Each row was made from one small tree. The marks that hang from a mark follow it in brackets, in the order of their numbers. Every link used is in the known rows. Write each row's tree.
Known rows:
k_673{k_77}: [ 12   0   8  -7  12  16  -1  -4  -9  -8 -10   7 -19   9  41  -8  -4 -20
   2 -21  12 -21   2  14  14 -20  -2   1  -6]
k_370{k_84{k_426{k_77} k_603 k_886}}: [ 14  10 -14  13   9   9  34 -18  11 -18  26  18 -57  27  20  -1  10 -17
 -16 -45  10 -25  -5   4   4   7   4 -48   1]
k_77{k_426{k_348} k_673 k_886}: [ 29   5  11  45   3   1   3  12 -10   0  -5 -21   6  32   3  19   6 -20
  -4 -31 -23   5 -13  31  -9   8 -14  -3 -18]
k_348{k_426{k_84{k_603}}}: [ -3  19  -7  13   7  14  30  11  -3 -13 -17  -3 -33  30  10  11   4   0
 -13 -23  -1 -24 -10  -9  16  11  18  -9   3]
k_348{k_426{k_77{k_886} k_84}}: [-13  21   0   1  -5  18  36  40  -5 -15 -17 -17 -41  19   8  38   1 -16
 -19 -29 -12 -14 -15  -6   9  16  -2 -30  -3]
k_673{k_84{k_603} k_426{k_348}}: [ 28  12 -11  -1  38   8   7  24 -30  16  -2  32 -30  27  48  -8   4   0
  -9  -8  34  -1  19   0  28 -28   9  28 -13]
k_348{k_426{k_84{k_603 k_673{k_77 k_463} k_886}}}: [ 13  27 -11 -13  46   7  48 -13  -3 -30 -19   2 -60  64  37  10  -3 -13
 -13 -41  -4 -29   3   6  15   0  32 -22   7]
k_84{k_673 k_886}: [ 26  21  -3 -12  18  -3  37 -11  -5 -20 -15   8 -22  45  32 -14   3 -25
  -3 -25  -5  11 -14  16   5  11   3 -17  11]
k_77{k_426}: [ 17  -2   9  27  -3   5   4  -4   3   6   0  -6   4  18  14 -24   1 -21
   5 -20 -18 -10 -12  18   5   0  -8   0   5]
k_84{k_426{k_348} k_603}: [ 23  17  -9   4  31   3   9 -10  -5  -1  -4  17 -37  29   9  -4  11   0
 -17 -26   8 -25   5 -16  13  -7   9 -10 -11]
k_77{k_426{k_348} k_673{k_84 k_463} k_886}: [ 41   9   4  33  14  -8   5  15 -22   5   7 -10  -4  53  15  17  10 -21
  -1 -34 -14   8   2  33  -5  -8 -11  11 -17]
k_370{k_84{k_426}}: [ 20   8   4  22 -20   2  10   1   8 -14   6  -5 -32  19  -3  -2   1  -5
 -11 -29   2 -33  -4   3   0   5 -25 -24   0]
k_84{k_603 k_886}: [ 16   5 -11  -8  20   6  27 -21   0 -11   1  29 -17  32  41 -16  10 -20
  -1 -29   8   0  -7   6   7  -1  22 -13   3]
k_370{k_84}: [ 13  -1  10  23 -22  12   9   4   1 -23   3  -3 -17   1  11  -1   1  -8
  -5 -19   3 -19  -8  14   3   5 -12  -9  -1]
k_603{k_84{k_886}}: [  7  11   3  -5 -11   1  20  -8  -4 -22  14  14  -1  38  29  -8  -1 -29
  12 -28 -12  11 -13  19   4 -18   4  -7  -4]
k_463{k_673{k_84{k_886}}}: [ 14  -7  -6 -10  -5   6  10   6 -19  -1   9  20 -19  24  35 -10  15 -31
   4 -30   2  27 -15   9  12  -8  -4   9  12]
k_886{k_77{k_426 k_673{k_84 k_463}}}: [ 45 -12  -4  34   8   0   4  -7 -16   2  23   0  10  52  28  -7  17 -23
   5 -64  -8  -4   5  38  11  -4  -9   9 -13]
k_603{k_84{k_426{k_348} k_673{k_77}}}: [ 27  33   4   0  23  -5   9  -8 -10 -20  -4  -3 -34  47  13   0  -8 -16
  -6 -26  -8 -13   7  12  17 -25  -8 -10 -15]
k_348{k_426{k_84}}: [ -5  17   1   9  -5  16  29  22  -5 -13 -20 -15 -30  27   4  13  -1  -4
 -13 -22  -8 -22 -16  -9  12   7   4  -8   5]
k_348{k_426{k_77}}: [-10  12  -2  -2   6  15  26  19  -7  -6   0   2 -35   6  14   6  -2 -12
 -12 -25  -6 -13 -11   6  14  11   0  -8  -1]
k_886{k_348{k_426}}: [ -2  16  -2  34 -12   0  13  21 -11 -20   4  -3 -24  22   3   2   2 -15
  -3 -31 -18 -11 -13  -5  12  11  -6   7   6]
k_370{k_84{k_426 k_673{k_77}}}: [ 33  19   2  14   5  -1  16  -9   4 -23  -7  -9 -50  33  10  -2  -7 -10
 -14 -30   6 -34   5  16   8   4 -25 -32   2]
k_463{k_673{k_77{k_426 k_886{k_348}} k_84{k_603}}}: [ 22  -9  -6  40  -1  -3 -14   9 -18   1  15  10 -17  22  33  -2  12 -39
   5 -38 -10  15   3  17  18 -10 -11   8   2]
k_77{k_426{k_84{k_603 k_673}} k_886}: [ 29  23  -1  35   9  -5  28   6   6 -11 -27 -17 -10  48  13   7   8 -20
  -8 -22 -23  -3 -10  10   2  21  -1 -32   4]
k_370{k_84{k_426{k_348} k_673{k_77{k_886}}}}: [ 37  25   7  13  12  -3  14   6  -2 -27 -16 -19 -53  31   0  22  -6 -11
 -26 -31   4 -27   9  12   5   1 -25 -33 -13]
k_348{k_426}: [  1  10   2   0  -2   5  19  16  -5  -6 -12  -2 -20  18   6   0  -4  -6
  -8 -20  -6 -12  -9   6  10  10  -5   4   2]

Which tree is each row?
[ 23  25 -17   4  52 -10  37 -23 -10 -38   4  19 -56  66  45  -3  -1 -26
  -3 -53 -11 -19  10  15  15   0  29 -12   8]  k_84{k_603 k_673{k_77 k_463} k_886{k_348{k_426}}}
[  9  11  -5  -3  58  31  17  20 -20 -13   2  20 -58  18  57  21   5  -2
 -11 -31   5 -47  18  -9  18 -30  37  -7 -18]  k_673{k_426{k_77 k_84{k_603} k_348} k_463}
[ 10  26   2  -5  27   9  32   8  -8 -27 -27 -16 -50  46  22  15  -9  -8
 -11 -31 -11 -35   0   6  14  -1  11 -12   5]  k_348{k_426{k_84{k_673{k_77 k_463}}}}
[ 29  18   1  33  46  10  24 -15  -3 -14 -13 -11 -31  46  18  -1   8 -10
 -11 -26 -24 -25  -2   2  12  -3  30 -10  -2]  k_77{k_426{k_84{k_603 k_673{k_463}} k_348}}
[ 10   1  -6  34 -12   3  11  19 -14 -27  12  -6 -13  26   4   8  10 -20
  -9 -62 -16 -12  -2   0  22  11  -6   0  -7]  k_886{k_77 k_348{k_426}}
[  1  -4   4  17 -12   3  -9  27 -15 -22  -3  -5 -29   8  15  23   2 -31
   0 -43 -24  -3  -3  11   8   0 -15   0  -2]  k_463{k_673{k_77{k_886{k_348{k_426}}}}}
[ 16  17 -11  16  -5  -8  20  -5  -1 -14  16   9 -36  54  15 -10  10 -29
  -1 -48 -11 -13 -12 -13   2  -2  -8 -25  11]  k_84{k_426 k_886{k_348}}
[  9  29 -19  16  39  12  49 -10 -10 -43  10  15 -61  53  51  13  18 -30
  -6 -49 -17 -14 -11  -9  13   7  40 -40   9]  k_426{k_77 k_84{k_603 k_673{k_463} k_886{k_348}}}
[ 26  14  -9 -23  31   6  16  -5 -18  11   5  13 -55  53  35  -6  -1 -26
 -15 -34  34  -6   9  -2  22 -38  -3  -5  -5]  k_673{k_77 k_84{k_426{k_348} k_886}}
[ 29  21 -14  -8  36  -6  40 -25  -2 -20 -12  24 -25  48  40 -17  10 -19
  -5 -25   2   9  -7  14   9  15  19 -20   9]  k_84{k_603 k_673 k_886}
[ 26  18 -23 -26  54   3  33 -14 -17   3  25  39 -65  56  41  -3  16 -20
 -16 -44  18 -12  13  -8  17 -23  23 -14  -6]  k_673{k_84{k_426{k_77 k_348} k_603 k_886} k_463}
[ 12   5   7  26  16  23  24  -4   0  -5  -3 -20 -24  37  15  -2   4 -25
  -9 -31 -16 -13 -19  -2   7 -13  19 -14   1]  k_77{k_426{k_84{k_886} k_348}}
[ 40 -16  -6  43  11   5  22 -34   6 -29  35   5 -11  45  27  -2  16 -20
  -3 -74  -8 -23   3  43  -2   7  13 -25 -11]  k_370{k_84{k_603 k_886{k_77{k_426 k_673{k_463}}}}}
[ 25  21   0  41  36  13  24 -10  -3  -9 -17 -16 -27  38  12  -4   8 -10
 -15 -19 -15 -13 -11   0  17   4  22 -12   1]  k_77{k_426{k_84{k_603 k_673} k_348}}
[ 29   6   2 -25  13  -3   2  15 -22  -4  -7  16 -23  36  49  10  -2 -26
   2 -27  16  -6  21  19   9 -30 -11   6 -12]  k_673{k_77{k_886} k_84 k_463}
[  4  19   0  25 -23 -11  13  38 -10 -21  -7  -7 -16  26  -1  21   1 -21
  -5 -31 -22   1 -10   0   1  17 -19  -6  -1]  k_77{k_886{k_348{k_426}}}
[ 45  30 -10 -18  45 -21  16 -16   0 -17 -21  18 -43  62  32   5   2 -13
  -9 -40  -3 -32  27  12   5  -1  -4 -32  -6]  k_84{k_426 k_603 k_673{k_77{k_886} k_463}}
[ 43  -1 -20  42  18  -4   0  15 -33 -15  33  28 -12  56  52   6  22 -14
   7 -70   6 -12  21  20  21 -10   2  18 -18]  k_886{k_77{k_673{k_84{k_603} k_426 k_463}} k_348}
[ 29  12 -12   4  19 -10   1   7 -25 -15   9  28 -30  43  53  10   7 -29
   4 -37  13  -7  25   9  15 -25   4   6 -10]  k_673{k_77{k_886{k_348}} k_84{k_603} k_463}
[ 40  18  -4  30  37 -18  10 -15  -4 -25  -6   7 -23  51  38  -3   1 -29
   4 -40 -26 -17  16  26   6   1   5 -15  -2]  k_84{k_603 k_673{k_77{k_426 k_886{k_348}} k_463}}
[ 47  32  -7 -15  63 -14  14 -15  -7 -18 -23  12 -54  57  26  15   2 -10
 -19 -38  -1 -32  29   5   8 -11   6 -25 -17]  k_84{k_426{k_348} k_603 k_673{k_77{k_886} k_463}}
[  7  -8   1  -2   4  20   9  23 -11 -10  -5   7 -31  22  43   4   7 -19
   4 -34 -10  -9  -9   2   7 -15   4  -7   7]  k_463{k_673{k_426{k_84{k_886}}}}
[ 26   6  -3  42  41  17  26 -25  -5 -14  12  -7 -27  62  30  10  15 -16
  -1 -50 -20 -25 -10  16  -2 -10  39 -11  -9]  k_77{k_426{k_84{k_603 k_886} k_348} k_673{k_463}}
[ 37   0 -18 -13  45  10  20  13 -29   8  13  35 -29  46  57  -6  11 -14
 -15 -44  37   7  23   8  32 -29  17  12 -18]  k_673{k_84{k_603 k_886{k_77}} k_426{k_348}}
[ 17  11   5   8  17   7   0  39 -17 -26  -9   0 -40  40  57  30  -8 -22
   7 -42  -6 -47  23   2   5 -35  -2  -9 -12]  k_673{k_77{k_886{k_348}} k_426{k_84} k_463}
[ 37  15   8 -20  63   6   7   8 -22 -16 -20  11 -44  34  56   0 -12  -9
  -5 -24   5 -35  28  22  17 -32   8  10 -14]  k_84{k_673{k_77 k_426{k_348} k_463}}
[ 39   4  -2  29  43  12  19 -15  -6 -20  -4 -11 -19  47  19   3  17 -14
 -17 -57 -21 -27   8   8  20  -1  27 -14 -14]  k_886{k_77{k_426{k_84{k_603 k_673{k_463}} k_348}}}
[ 18  16 -19  14  14  -2  13  45 -29   5  15  34 -33  27  54   9  10 -21
  -4 -24  20  10  14   3  22  -9  -8   0  -8]  k_673{k_84{k_603} k_426{k_77{k_886{k_348}}}}
[ -1  17  -7   7   7  20  28  19  -5 -18 -11   6 -32  13  33  30  15 -19
 -13 -26   1 -10  -9 -10   9   9  15 -39  -9]  k_426{k_77{k_886} k_84{k_603}}
[ 41  17  -8 -29  86   4  26 -17 -17 -19 -10  31 -56  55  73  -7  -6 -15
  -6 -36  13 -26  31  22  17 -31  33  -4 -10]  k_84{k_603 k_673{k_77 k_426{k_348} k_463} k_886}
[ 18   6   6  53 -23 -11   1  20  -2  -9   5 -13   6  27   5   1   5 -35
   5 -31 -33   3 -12  11  -3  10 -23 -10   1]  k_77{k_426 k_886{k_348}}
[  1  15  -3  26  -8  15  29   8  -7 -29   2  -5 -30  41  29   8  10 -29
   0 -38 -10  -9 -25 -17   7  -3  15 -20   9]  k_426{k_84{k_886{k_348}}}
[ 12 -22  12  19   4  16 -17  -7  -4   0   3  -2 -13   0  30 -15   2 -31
   9 -34 -20 -12  -6  25  10 -15  -7   5   3]  k_463{k_673{k_77{k_426}}}
[ 30  20 -21 -10  31  -2  28 -11 -15  10   9  28 -45  57  26 -11  13 -15
 -17 -29  26   4   4 -11  19 -16  10  -5  -3]  k_673{k_84{k_426{k_348} k_603 k_886}}
[ 30  13 -11  30  -7 -14  14 -14  -8 -37  45   9 -11  79  20   8  15 -33
  11 -87 -30 -13   1  18   1 -14  -5 -21 -15]  k_603{k_84{k_426 k_886{k_77{k_673{k_463}} k_348}}}
